Every row comes from one small tree of marks. Brackets hold a mark, then the marks that hang from it, in alphabetical order. Every link used is in the known rows. Which tree was each row made from?
Known rows
{sesigiv datep sazor}: [ 27  -3  -4  14  11   7   4  -2  11  -1   3  17  17 -11 -21  16  -1   9
   9 -16  -5  -7  -5  -6 -17   1  15 -17 -14  -2 -30   5 -16 -14   1]
{fumar {batutuv {bavul {sesigiv sazor}}} loro zetu}: [  4  -2  -4  48   6  13  14  21  -3   3 -15  -4  -6 -14 -25   9  -2 -10
  24  -5  -8  13   0   5   3   5  14  -3 -15   3 -20  15 -21 -28  14]
{batutuv {bavul sesigiv} fumar}: [-17 -10  -1  12  -6  20   1  10  -2   6  12   9   4 -28 -12  13  11   5
  28   0  -7   7  14  -9 -17  -1  -2  -7  -6   4   9  12 -21 -23  -2]
{sazor besa {sesigiv bavul datep}}: [ 14 -10   4  19  20  14  -5 -19  15   7  17  18   6  -8 -18  23  -3   5
  -6 -18  -6 -12  -7 -22 -34   8   9 -12   4   7  -1   5  -8   4 -15]
{besa {sazor {sesigiv datep}}}: [  7  -6   1  20  15   9   7  -8   5  -1   9  18   8 -21 -18  13   0  -3
   4 -13  -1 -16   7  -8 -22   5  -5  -8  -1   3 -10   3 -12   5  -3]
{datep {bonoz {vepuv kobaku}}}: [  3  12  -8  17  -6   6  14  -6  14 -11  18  10  -6  -9 -15  16   1   5
  21 -12   1  -6  15  -1  -9 -11  13 -10  13   9 -13  -5 -20   7   3]
{zolipa {loro {fumar batutuv}}}: [-12   3   5  37  12   2  21   0   1  10  -5   5   6   7 -25   5  -1  -4
  26   0 -10   3   6   6 -10 -11   5 -10  17  14 -17   8 -14   0  -4]
{batutuv fumar}: [-13  -3  -2  18  -3  17  12   1   1   4  14   5   7 -15 -13  15   4   6
  19  -6  -9 -11  11  -2 -16  -7  -4  -8   5  13   0   5 -21 -11  -1]
{fumar batutuv loro}: [ -4   4  -1  47   5   7  25   4   2   5  -4  -5  -3  -3 -22   8  -6  -7
  24  -5 -11  -3   3   2  -9  -2   5  -5  11  16 -18  13 -18   0  -1]
{zudap {bavul {sesigiv datep {sazor besa}}}}: [ 18 -25   2   9  14  -3  -5   2  18   6  12  16   7 -10 -19   8   3   5
  12 -20 -14   2  -3  -3 -23   2  23 -14  -5 -13 -31   7 -16  -7  -7]
{fumar {batutuv bavul} loro zetu}: [ -6   0  -5  56   2  18  23  13  -4  -2 -10  -9 -11  -4 -24  11  -4 -14
  21  -2  -8   5   2   3   3   4   4  -3  -4  14 -11  12 -22 -23  13]
{zolipa {loro {fumar {batutuv {bavul sesigiv}} zetu}}}: [-15  -2   1  35  10   7  15  14  -6   8 -11   3   0  -1 -26   3   1  -9
  24   3  -9  15   7   7   1  -4   9  -5   6   6 -13  11 -13 -17   8]
{zudap {bavul {sesigiv {datep bonoz} {sazor besa}}}}: [ 20 -20  -2  14  12  -6  -7   3  23   2  22  12   5 -12 -17   7   1   8
  16 -16 -13   6   0   1 -22   3  32 -13  -3 -11 -27   5 -20  -1  -7]
{besa sazor}: [ -5  -8  -1  22   4   7  13  -7   5  -1   3  13   7 -12 -19   5  -1  -7
  14 -13  -5 -12  13  -9  -9  -1  -5 -15   0   4 -12   0 -17  -1  -4]
{loro {fumar {batutuv bavul} zetu}}: [ -7  -5  -1  43   6  18  20   9  -5   0  -7   1   0  -2 -20  12   6  -4
  26   2  -6   9  -8   2  -2  -3   8  -3  -4  -4 -14   9 -17 -19  12]
{sazor {sesigiv bavul datep}}: [ 16  -2   0  16  19  11   0  -9  11   8  17  13  11 -14 -21  20   0   1
  -4  -9  -2 -11  -5 -18 -29   3  -1 -11  -2   7  -6   7  -9  -1  -8]
{loro {fumar {batutuv {bavul sesigiv}} zetu}}: [ -9  -6  -1  32   7  15  15  16  -8   4  -8   3   0 -10 -20   8   7  -3
  26   4  -6  14  -7   3  -1  -1  13  -1  -3  -9 -15  13 -15 -19  13]
{sesigiv {datep {bonoz vepuv}} {sazor besa}}: [ 21  -1  -5  17  10   8   0  -6  22 -12  18  22   6 -16 -17  20  -3  17
  22 -23  -6  -1  -3   4 -20   1  31 -16  -9   2 -23   1 -17   0  -4]
{bavul {sesigiv {datep bonoz} {sazor besa}}}: [ 21  -8  -4   8  12   1  -6   0  15   2  13  20  11 -18 -17  11  -5  14
  15 -17  -9   5  -1  -3 -18   8  36 -12  -4  -9 -23   6 -15  -1  -4]
{vepuv kobaku}: [  9   1  -2  18  -4   8  13 -11   6   3   3   9  -1   4 -16  15   2   1
   4 -14  -2 -15  12 -17  -7  -7   5 -11  16   6 -17  -2 -17  -2   4]
{bavul {sesigiv sazor}}: [ 11  -9   0   4   7   4   6   4   4  10  -1  18  15 -16 -20   9   1   4
  17 -11  -7   3   5  -4 -14  -2  16 -13  -6  -8 -22   6 -16 -14  -6]
{zolipa {loro fumar}}: [-10  -1   6  25  10   2  19  -8   2  12  -4  10  12   3 -25   7  -2  -3
  19  -3 -11   1  10   2 -10 -14   4 -13  14  15 -13   3 -12  -2  -7]
{batutuv {bavul {sesigiv datep}} {fumar loro zetu}}: [ -8  -1  -5  26   2  20   4  20  -3   1   4  -3  -3 -33 -18  13   2   0
  12  -5  -9   5   5   0  -2   7   5   1 -15  12   0  16 -17 -30  23]
{bavul {sesigiv {datep {bonoz vepuv}} sazor}}: [ 19   3  -8  -1  11   1  -1  10  13  -6  14  21  11 -29 -19  11   0  12
  24 -14  -4   6   1   8 -15  -1  26 -12 -13  -7 -27   7 -14  -6   2]
{vepuv bonoz kobaku}: [ 12   9   1  22 -17  11  16 -10   7  -6   9   0  -3   3 -14  16   3   3
   7 -17   2 -22  10 -27 -14 -11   4 -11  24   4 -17   0 -12  -4  15]
{sazor {sesigiv bavul}}: [  6  -5   3  19  12  12   6 -11   8  11  13  11   9 -10 -21  20   1  -4
   3  -7  -3  -9   2 -18 -28  -2  -5 -12   3   9   2   3 -14  -2 -16]
{zudap {bavul {sesigiv {datep bonoz} sazor}}}: [ 22 -14  -5  12  11  -9  -3  10  20   2  22  11   9 -16 -20   4   2   5
  18 -10 -10   8   1   4 -19  -1  24 -13  -9 -10 -31   6 -21  -5  -2]
{vemozin besa}: [  1 -12  -8  10   3   6  14  -6   1   9   0  10   4   7 -24  10  -1   0
  10 -10 -10 -12   8  -8 -15  -6   3 -14   5  11 -16   2 -22 -12  -1]
{vemozin {besa sazor}}: [ -3 -13  -7  15   5   3  10  -6   4   4  -3  12   3   0 -25   5  -1  -6
  11 -17  -8 -17  12 -10 -12  -3  -4 -16  -3   9 -16   0 -21  -7   2]
{fuma {bonoz vepuv}}: [-10  -9  -5  22  -6  12  27 -12  12 -13  15  24   7 -14 -17  19   9   1
  25  -2 -10 -13  11   7 -17  -1  12 -20  -1  10  -5  -3 -18  -6  -7]
{zetu {fumar {batutuv {bavul {sesigiv datep}}} loro}}: [  3   3  -1  32   1  10  11  16   1   2  -1   2   5 -27 -20   5  -3   4
  17  -8  -4  10  -5 -12  -8  10  16  -1  -5   2 -13  17 -22 -11  -6]

Which tree is each row?
[ 28   5  -5  19   5   6  -3 -10  25 -14  16  20  -1  -8 -15  22  -1  18
  15 -28  -2  -7  -1  -4 -17  -1  33 -14  -3   1 -27  -2 -17   4   4] => {sesigiv {datep {bonoz {vepuv kobaku}}} {sazor besa}}
[ 17  -4  -4   2  11   3  -4   2  17  -5  15  24   7 -24 -17  14  -2  15
  22 -21  -7   6   0   5 -19   3  34 -11  -7  -8 -23   5 -13  -1  -4] => {bavul {sesigiv {datep {bonoz vepuv}} {sazor besa}}}
[ -3  -2  -5  23 -10   9  23 -15  15 -13  14  23  -1  -7 -15  22  12   2
  18  -8  -6 -19  15  -1 -13  -4  13 -18   6  10 -10  -6 -18  -1   2] => {fuma {bonoz {vepuv kobaku}}}
[-18  -5  -2  30  -3  20   9  18  -5   5   0  -5  -3 -28 -18  12   2  -4
  20  -3 -10   6  11   1  -1   2   0   0 -11  14   7  12 -20 -30  16] => {batutuv {bavul sesigiv} {fumar loro zetu}}
[ 19   4  -5  20  17   7  -1  -9  16   4  28  10  10 -17 -20  19  -3   4
   1  -6  -1  -6  -2 -14 -29   5   9 -10   1   9  -3   5 -14   6  -7] => {sazor {sesigiv bavul {datep bonoz}}}
[ 10 -22   2  11   7  -3   4   7  13   9   8  11   9 -10 -21   6   5  -2
  20 -12 -12   4   4   1 -19  -7  12 -15  -6 -10 -28   5 -21 -12 -10] => {zudap {bavul {sesigiv sazor}}}
[ 22  -6  -3   0  13   2   0   7   6   5   2  20  17 -21 -21  10   0   8
  11 -14  -6   1  -1  -4 -15   3  20 -12 -12 -10 -30   9 -12 -13   2] => {bavul {sesigiv datep sazor}}
[ 11  -2   1  22  20   8  -2  -9  13   2  14  16  10 -21 -21  14   0  -5
  -2 -16   0 -17   1 -18 -24   6  -9 -13  -8   4  -7   4  -9   4  -4] => {besa {sazor {sesigiv bavul datep}}}
[ -9  -7   4  28   7  11  12   9  -3   9  -2   8   3 -12 -18   7  10   1
  36   4  -6  16  -4  -3 -13  -5  10  -5   0  -9 -13  16 -13 -10  -2] => {loro {fumar {batutuv {bavul sesigiv}}}}
[  8  -2  -3  24  13   6   6  -6   9  -4  19  16   6 -24 -17  11  -3   0
   9 -10   0 -10   9  -5 -22   6   3  -8   1   5  -8   1 -15  12  -4] => {besa {sazor {sesigiv {datep bonoz}}}}
[  0   1  -7  42   9  13  14  22  -4  -2  -9  -4  -9 -16 -24   7  -3  -9
  15  -2  -7  10  -2   3   4  11  13   1  -7   6 -18  19 -15 -22  21] => {fumar {batutuv {bavul {sesigiv datep}}} loro zetu}
[ 12 -11  -2  26   8  13  -4   8   6   1   0  17   0 -12 -17  13   5   8
  27 -11  -6  12  -5 -10 -19   9  22 -12  -9 -11 -20  16 -17 -17  -5] => {fumar {batutuv {bavul {sesigiv datep {sazor besa}}}}}
[  4  -7   1  34  10  13  12  18  -4   5 -12   5   5 -11 -22  11   7   0
  29  -1  -6  16 -10   5  -3  -2  17  -4 -16 -14 -22  13 -16 -26  13] => {loro {fumar {batutuv {bavul {sesigiv sazor}}} zetu}}
[ -7   0   2  35  -4  12  16  14  -2   6  -3   0   4 -23 -21   4  -2   0
  22  -6  -5  10   1 -12  -8   5  13  -3  -1   4  -6  14 -25 -11 -11] => {zetu {fumar {batutuv {bavul sesigiv}} loro}}
[-13   3   2  41  12   6  24   7  -3   6 -10   1   3   9 -28   6  -4  -8
  17   0 -11   1   5  12   1  -9   8  -6  14  13 -19   6 -14  -8   8] => {zolipa {loro {fumar batutuv zetu}}}
[-16  -3  -3  42  -6  25  15   9  -3  -1   2  -8  -5 -20 -17  17   1  -5
  19  -4 -10   1  10   0  -3   0  -4  -4 -11  22   7   8 -24 -31  15] => {batutuv bavul {fumar loro zetu}}
[ -8  -2  -5  45   4  14  18  20  -6   2 -12  -7 -10 -13 -23   6  -3 -13
  21  -2  -9  12   4   4   4   7  10   0  -3   6 -12  15 -19 -22  14] => {fumar {batutuv {bavul sesigiv}} loro zetu}
[ 32  -1  -5  23  16   3 -14 -12  29  -1  23  14  12  -7 -20  17  -7  11
   6 -23  -7  -3 -12 -17 -24   7  29 -22 -15   2 -17   3 -16  -3  -5] => {sesigiv bavul {datep bonoz} {sazor besa}}
[  2 -15   7  23  14  14   1 -21  12  13  14  15   4  -4 -18  23  -1   0
   1 -16  -8 -10   0 -21 -32   2   5 -13   9   8   6   2 -12   4 -22] => {sazor besa {sesigiv bavul}}
[ 15  -6   0  23  18  10  -7 -18  20   5  28  14   4 -11 -17  21  -5   7
  -1 -14  -5  -7  -4 -18 -33   9  19 -11   6   8   2   3 -12  11 -13] => {sazor besa {sesigiv bavul {datep bonoz}}}
[  8   6  -3  21  17   7  -2  -6  20 -10  26  17   4 -28 -20  15   0  -2
  12 -16   2 -12   4  -6 -24   2  -3 -13  -9   7  -4   2 -11  11  -3] => {besa {sazor {sesigiv bavul {datep {bonoz vepuv}}}}}
[ 31  -7   0  18  18   7 -11 -14  24   3  10  18  14  -5 -22  20  -3   9
   2 -27  -8 -10 -15 -22 -24   7  19 -24 -18  -1 -21   6 -12 -10  -5] => {sesigiv bavul datep {sazor besa}}
[ 25 -11   0  17  12   9   0 -12  14   0   3  21  12  -6 -18  19  -3  12
   9 -23  -9  -7  -7 -10 -20   5  23 -17  -9  -2 -26   4 -14  -9  -5] => {sesigiv datep {sazor besa}}
[ -4  -3  -1  32  -8  19  16   7  -1  -1   2   7   7 -13 -17  11   3   4
  20  -4  -2   3   1 -17 -11   3   9  -8  -1   1  -6   7 -30 -14 -16] => {zetu {fumar {batutuv bavul}}}
[ 19 -14   0   2  13   5  -5  -2  10   6   2  23  13 -17 -18  12  -1  12
  10 -21  -9   0  -3  -7 -19   7  27 -13  -7 -11 -26   8 -10  -9  -4] => {bavul {sesigiv datep {sazor besa}}}
[ -5   4  -5  51   6  11  28  13  -3   1 -11 -10  -7  -1 -25   9  -9 -12
  12  -6 -11  -6   1  10   4   2   8   0   7  14 -20  10 -19 -10  15] => {fumar batutuv loro zetu}
[ 18 -10  -5   7  11  -6  -1  13  22  -6  23  15   5 -22 -20   8   5   6
  27 -14  -7   8   1  12 -20  -5  22 -13 -11 -10 -31   5 -19  -4  -2] => {zudap {bavul {sesigiv {datep {bonoz vepuv}} sazor}}}
[ -5  -5  -9  41  -1  21  18  12  -5  -6  -4   1  -7  -2 -20  14   3  -9
  18   1  -5   3   3  -2   0   4   4  -6  -2   3 -11   8 -23 -25   9] => {fumar {batutuv bavul} zetu}
[ 37  17  -9  17  11   2 -10  -3  31 -11  22  13   5 -12 -21  20   0  10
  10 -25   3  -7  -6 -11 -16  -4  19 -21 -19   3 -27   1 -15  -3  10] => {sesigiv bavul {datep {bonoz {vepuv kobaku}}} sazor}
[  4   3  -3  19  13   9   8  -4  12 -12  20  20   2 -29 -17  15   0   1
  16 -14   2  -9  10   3 -22   2   1  -7  -2   6  -8   0 -13  13  -3] => {besa {sazor {sesigiv {datep {bonoz vepuv}}}}}
[-18  -6   1  25  -4  17   5  10  -1  10   7  -1  -1 -31 -16  11   5   1
  30  -3 -10   9  13  -5 -14  -1  -2  -4  -7  15   8  15 -20 -21   2] => {batutuv {bavul sesigiv} {fumar loro}}
[ -7  -7  -8  30   1  17  13  19  -8  -2  -6   3  -6 -10 -19   8   4  -9
  20   2  -5   9   5   0   1   7  10  -3  -1  -5 -13  11 -20 -25  10] => {fumar {batutuv {bavul sesigiv}} zetu}
[ -8  -2  -2  22   2  16   0  11   1   5   9   2   2 -34 -16  12   5   5
  24  -4  -8   8   6  -6 -14   3   2  -3 -12  13   2  18 -16 -21   9] => {batutuv {bavul {sesigiv datep}} {fumar loro}}
[ -6  -1  -1  37  10  11  24   9  -5   3  -7   0   4   0 -21  11   2  -3
  18  -1  -8  -1  -8   9  -1  -5  12  -2   5  -3 -21   7 -15  -8  13] => {loro {fumar batutuv zetu}}
[ -2 -15  -4  17  10   6  10  -7   2   9   0  15   2  -5 -24  11   1  -5
   9 -14  -5 -19  13  -9 -23  -3  -8 -11   1  10 -10   0 -20  -1  -5] => {vemozin {besa {sazor sesigiv}}}
[  8   0  -9   2   8   0   3   6   6   1  17  14   9 -22 -17   5  -2   7
  11  -4  -5   5   5  -2 -12   5  23  -7   5  -3 -17   8 -14   1   3] => {bavul {sesigiv {datep bonoz}}}
[-15   2  -3  37   0  17  20   9  -2   4   3  -9   0 -16 -19  14  -4  -3
   9  -8 -12 -13   8   8   0  -3  -1  -1   0  22  -1   6 -20 -17  18] => {batutuv {fumar loro zetu}}
[-15  -3   1  38  -6  21  11   1   2   5   8  -3   0 -21 -16  16   4   0
  29  -4 -10   3  12  -7 -15  -4  -7  -7  -8  23  10  11 -23 -22   0] => {batutuv bavul {fumar loro}}
[  9 -17   3   6   7   6   1  -5   7  11  -1  20  11 -12 -18  12   0   7
  17 -19 -11   2   4  -7 -18   1  23 -14  -1  -8 -18   4 -14  -9 -12] => {bavul {sesigiv {sazor besa}}}
[-15  -7  -5  28  -7  28  11   8  -3  -3   7   1  -1 -18 -14  19   7   0
  17  -1  -7  -2  11  -4  -5   0  -5  -7 -10  12   7   5 -25 -34  11] => {batutuv bavul {fumar zetu}}
[-13   0   4  41   7   7  16   0   0   8  -6   5   3   4 -25   7   3  -5
  34   3  -9  11   7   0 -11 -10   2 -12   9  14 -10  11 -16 -10  -5] => {zolipa {loro {fumar {batutuv bavul}}}}
[ 14   9  -5  15  17   9   1  -5  17  -5  29  15   6 -22 -20  21  -1   4
   8  -9   1  -6  -2  -6 -29   0   6 -10  -3  11  -3   4 -12   7  -6] => {sazor {sesigiv bavul {datep {bonoz vepuv}}}}
